Each row was made from one walk, in order. Every step used is in the known rows, and no mark comes twice. Write each row's walk.
Known rows:
kesa/memi/fozabo/neka/noka: [ -5.8  18.2  -5.3  18.2 -12.6  25.1 -16.0 -23.8  -3.3 -31.9  -3.3  19.5
  21.4 -16.7 -12.5  17.0  17.6 -27.6]
memi/fozabo/neka/noka: [  6.6  13.5   8.8  13.6 -22.0  19.0 -42.9   4.4  -4.0 -32.3 -15.7  -7.3
  26.4  -6.5 -28.4  11.4   6.2 -35.0]
noka/memi/fozabo/neka: [  7.4  39.8  14.3   7.7 -20.7 -11.3 -23.7  11.9   9.6 -23.5  -2.4  -3.7
  -6.2  -0.2  10.9  22.9   2.2  -2.1]
kesa/lered/noka: [  8.2 -10.9   5.1  33.2   8.1   2.6  -2.1 -18.1   7.0 -30.4  11.5  20.1
 -30.9  26.8   8.4  31.1  -7.9  25.7]
kesa/lered/noka/memi/fozabo: [ 29.6  12.3   5.1  20.6   1.5 -31.6   4.9  -3.5  13.2 -44.4  13.8  -0.4
 -32.3  14.1  15.1  47.8 -18.8  35.6]
lered/noka/memi/fozabo/neka/kesa: [ -7.9  40.7   9.4  30.5 -15.8 -15.7 -16.4   6.8  32.2 -58.9   7.8  39.4
 -14.4   2.4  10.8  45.8   6.4  -7.2]
kesa/memi/fozabo/zeli/noka/lered: [-10.0  34.2  -4.3 -15.5  44.0  62.8  18.9   0.4  31.9  -4.0  40.6  23.2
   3.2  36.6 -12.6  41.9  31.9  -2.2]
fozabo/lered/noka/memi: [-22.6  29.0  25.5  31.0   5.8 -42.1  -8.4   6.1  43.3 -71.5  -3.2  -3.4
  22.3  18.3  26.6   5.4  -6.2  32.9]
zeli/noka/memi/fozabo: [  3.6  18.1  17.1 -27.6  -1.9 -12.3  31.7   8.2  22.5 -10.9   6.8  -8.6
  -3.5  13.2  13.8   2.5  -5.0   6.8]
memi/fozabo/zeli: [  5.0  23.7 -21.2  -6.9   5.2  19.1 -10.2  20.5  25.2 -31.1  10.8 -18.9
  -0.5  12.1 -31.5  36.3  10.1 -26.1]
neka/kesa/zeli/noka/lered: [-18.6   0.7  18.7 -25.5  32.2  51.4  15.8 -11.8   4.7  22.1  -2.0  38.3
 -20.4  38.3  -5.4  22.9  18.0  -1.2]
memi/fozabo/neka/noka/lered: [ 21.9  25.7  25.2  16.7   2.4  33.8 -58.8  16.3 -13.1  -8.3  -5.8   0.5
  38.1   3.1 -31.0  28.3  12.0 -14.3]
zeli/lebi: [-21.1 -11.1 -10.2  -1.3 -15.9 -11.1  -5.3 -27.4  14.7   7.3  -3.8 -18.0
   2.3 -10.3  -5.4 -22.4  10.1   4.0]
noka/memi/fozabo/zeli/lebi: [-11.7  25.6 -28.6  -4.8 -19.6 -23.7  -7.3  -1.0  42.5 -27.5  -0.9 -53.8
 -18.0  -9.9 -13.2  10.9   8.5  -1.5]
noka/lered: [ 16.0  10.0  16.6   3.7  22.5  15.7 -17.0  12.7  -8.8  24.2  12.2   5.4
  10.5  10.0  -1.9  14.5   6.5  21.6]
fozabo/zeli/noka/memi: [-26.9  17.7   5.4  -3.9   2.5  10.8  17.4  13.5  42.1 -19.2   5.1 -15.4
 -33.7  24.9  13.9   0.0   3.7   2.8]
lered/noka/memi/fozabo: [  8.9  20.1  11.8  13.5   6.9 -43.2  11.4  16.2  24.0 -61.8  10.0  -1.5
   6.6  -3.4   3.8  30.6 -15.4  25.8]
fozabo/neka/noka: [-10.6   0.7  15.0  28.4 -23.0  19.3 -44.0  -6.2  -6.2 -22.8 -24.1   0.4
  11.3  -7.9 -11.5  -6.6   5.8 -22.9]
noka/memi/fozabo/neka/kesa/zeli/lebi: [-28.1  23.6 -11.7  -6.0 -35.5  -6.4 -14.6 -34.6  20.6 -17.8 -24.5  -2.0
 -39.3  -7.0  -3.3  22.9  18.2 -16.9]
lered/noka: [-12.1  -2.6  11.9  25.3  16.5  -7.1   0.8   2.7  16.3 -49.2   7.4  19.0
  12.4   8.0  -3.3  13.6  -3.4  14.2]

Which walk is each row?
[ 24.1  16.7 -11.1  17.0  -8.1 -27.4  15.1 -11.4  16.5 -31.4  13.3  23.1
 -53.4  10.3  21.7  58.4 -10.0  18.3]  neka/kesa/lered/noka/memi/fozabo
[-22.2  30.0  28.3 -36.4  12.5  -1.8  18.5  -4.2  36.6 -47.3 -17.7 -20.3
  14.5  44.8   7.5  10.2   0.8   2.4]  kesa/zeli/noka/memi/fozabo/lered
[  9.4  21.8 -17.4   5.3 -13.2 -18.3  -9.3  25.5  19.5 -46.5 -16.3 -52.1
  -5.7 -17.4 -24.6  20.9  -8.8 -14.2]  neka/noka/memi/fozabo/zeli
[-41.5  20.5   0.7  18.8 -19.5 -16.8 -15.2 -31.7  37.3 -67.0 -14.6  16.6
 -26.6   0.0  -5.1  34.4  14.3  -2.7]  lered/noka/memi/fozabo/neka/kesa/zeli/lebi
[ -8.2  14.8  19.6  32.5 -34.0 -13.0 -35.4   1.7  -2.7 -25.4 -30.6 -13.3
  -8.0 -18.8  11.3  -8.6  -4.6  -1.2]  fozabo/neka/noka/memi
[-13.2  17.7  -5.5 -23.3  12.7  41.8   9.2  15.2  40.2 -28.1  17.2  -7.7
  -0.1  37.3 -26.0  19.4  14.2 -30.3]  memi/fozabo/zeli/noka
[ 19.4  24.2 -12.4   8.4 -27.3  39.5 -28.1 -23.0  -1.2  12.1   9.0  39.0
 -48.8  25.1   3.4  51.2  20.0 -33.4]  memi/fozabo/neka/kesa/lered
[-10.2   9.1   5.2  49.9 -14.0  31.8 -29.9 -29.7  13.9 -27.1  10.2  62.4
 -51.3  32.4  15.9  46.9  14.8  -5.4]  fozabo/neka/kesa/lered/noka
[  6.4  44.7  10.0  -9.4  -5.7 -35.7  -6.4  11.5  28.0 -32.1  -5.2 -28.6
  27.0  10.2  15.3  11.1  -1.3   6.4]  noka/memi/fozabo/lered
[  8.4  28.5   8.7  -0.4 -16.4 -38.2 -14.9  10.2  17.0 -44.6 -27.2 -45.7
  42.3  -7.8  -1.0  -2.5  -9.1  -3.4]  neka/noka/memi/fozabo/lered
[-24.5  22.2 -19.9 -19.0  21.7  47.8  37.3 -11.8  40.6 -24.4  29.7  17.9
  -7.1  28.0 -11.7  26.3  27.1 -23.7]  kesa/memi/fozabo/zeli/noka
[ -3.1  32.3  -5.7  23.1  10.7 -23.2  -0.3  30.3  45.0 -82.3  15.6 -14.7
  -7.8   7.2 -13.0  45.7  -6.8  10.2]  lered/noka/memi/fozabo/zeli
[ -0.1  31.9  -7.4   1.7 -20.7  27.8 -25.6  -2.3   8.9  -5.0   6.4  35.5
  -6.6   6.2  -6.7  34.6  21.9 -43.3]  memi/fozabo/neka/kesa
[ -9.8  36.9  26.7 -26.0  -0.7 -13.6  14.9   6.7  43.5 -31.6  -0.6 -16.4
  28.6  36.5  21.4  -4.3   3.3   2.9]  zeli/noka/memi/fozabo/lered
[-33.8   1.5 -26.6   7.9 -12.0  11.0 -14.4 -14.8  37.3 -11.9  -0.4 -32.3
 -15.1   1.6 -21.8  -7.0  21.3 -11.8]  fozabo/zeli/lebi
[ -7.5  33.7  -1.8  -4.7 -19.7   3.0 -10.5  -7.7   6.6 -24.9 -19.5  19.7
 -40.6   2.7   3.7  46.8   7.7 -20.2]  noka/memi/fozabo/neka/kesa/zeli
[-19.6  31.6  11.0  20.2  -4.6  -6.9 -12.8  -5.1  23.4 -75.7 -11.5  36.1
 -29.1  11.1  -0.6  59.3   4.8  -6.6]  lered/noka/memi/fozabo/neka/kesa/zeli
[-28.8  16.9  11.4 -25.1  -1.4  59.1  -0.1 -18.4  17.5 -21.7  -6.7  45.1
 -19.5  40.2 -14.1  32.3  25.1 -46.5]  memi/fozabo/neka/kesa/zeli/noka
[-12.0  31.5 -54.5  -5.4   5.3  29.5  24.2 -14.3  28.7 -14.9  23.5  29.4
 -27.5  -3.1 -11.7  50.1  29.6 -38.1]  neka/kesa/memi/fozabo/zeli
[  8.3  21.9  -0.4  34.0 -12.5  30.3 -28.3 -21.2  15.7 -36.9  16.9  56.9
 -35.8  33.5   0.3  64.9  15.4 -19.3]  memi/fozabo/neka/kesa/lered/noka
[ -6.1  32.8  -6.0   9.1  -3.8  27.8  -6.2 -22.4   5.5 -18.2  16.7  36.8
   5.9   1.4   3.0  31.1  24.3 -17.6]  kesa/memi/fozabo/neka
[-15.3  13.0 -31.9  -9.1 -10.3  11.4 -15.2  -6.2  38.8 -22.9   6.8 -38.1
   1.7   2.2 -38.2  12.8  19.5 -22.8]  memi/fozabo/zeli/lebi
[ 10.3  30.5  10.5  19.6  11.8  38.1 -33.1 -11.1 -11.6  -7.8   5.2  24.5
  31.3  -6.0 -15.1  31.2  23.6  -6.9]  kesa/memi/fozabo/neka/noka/lered
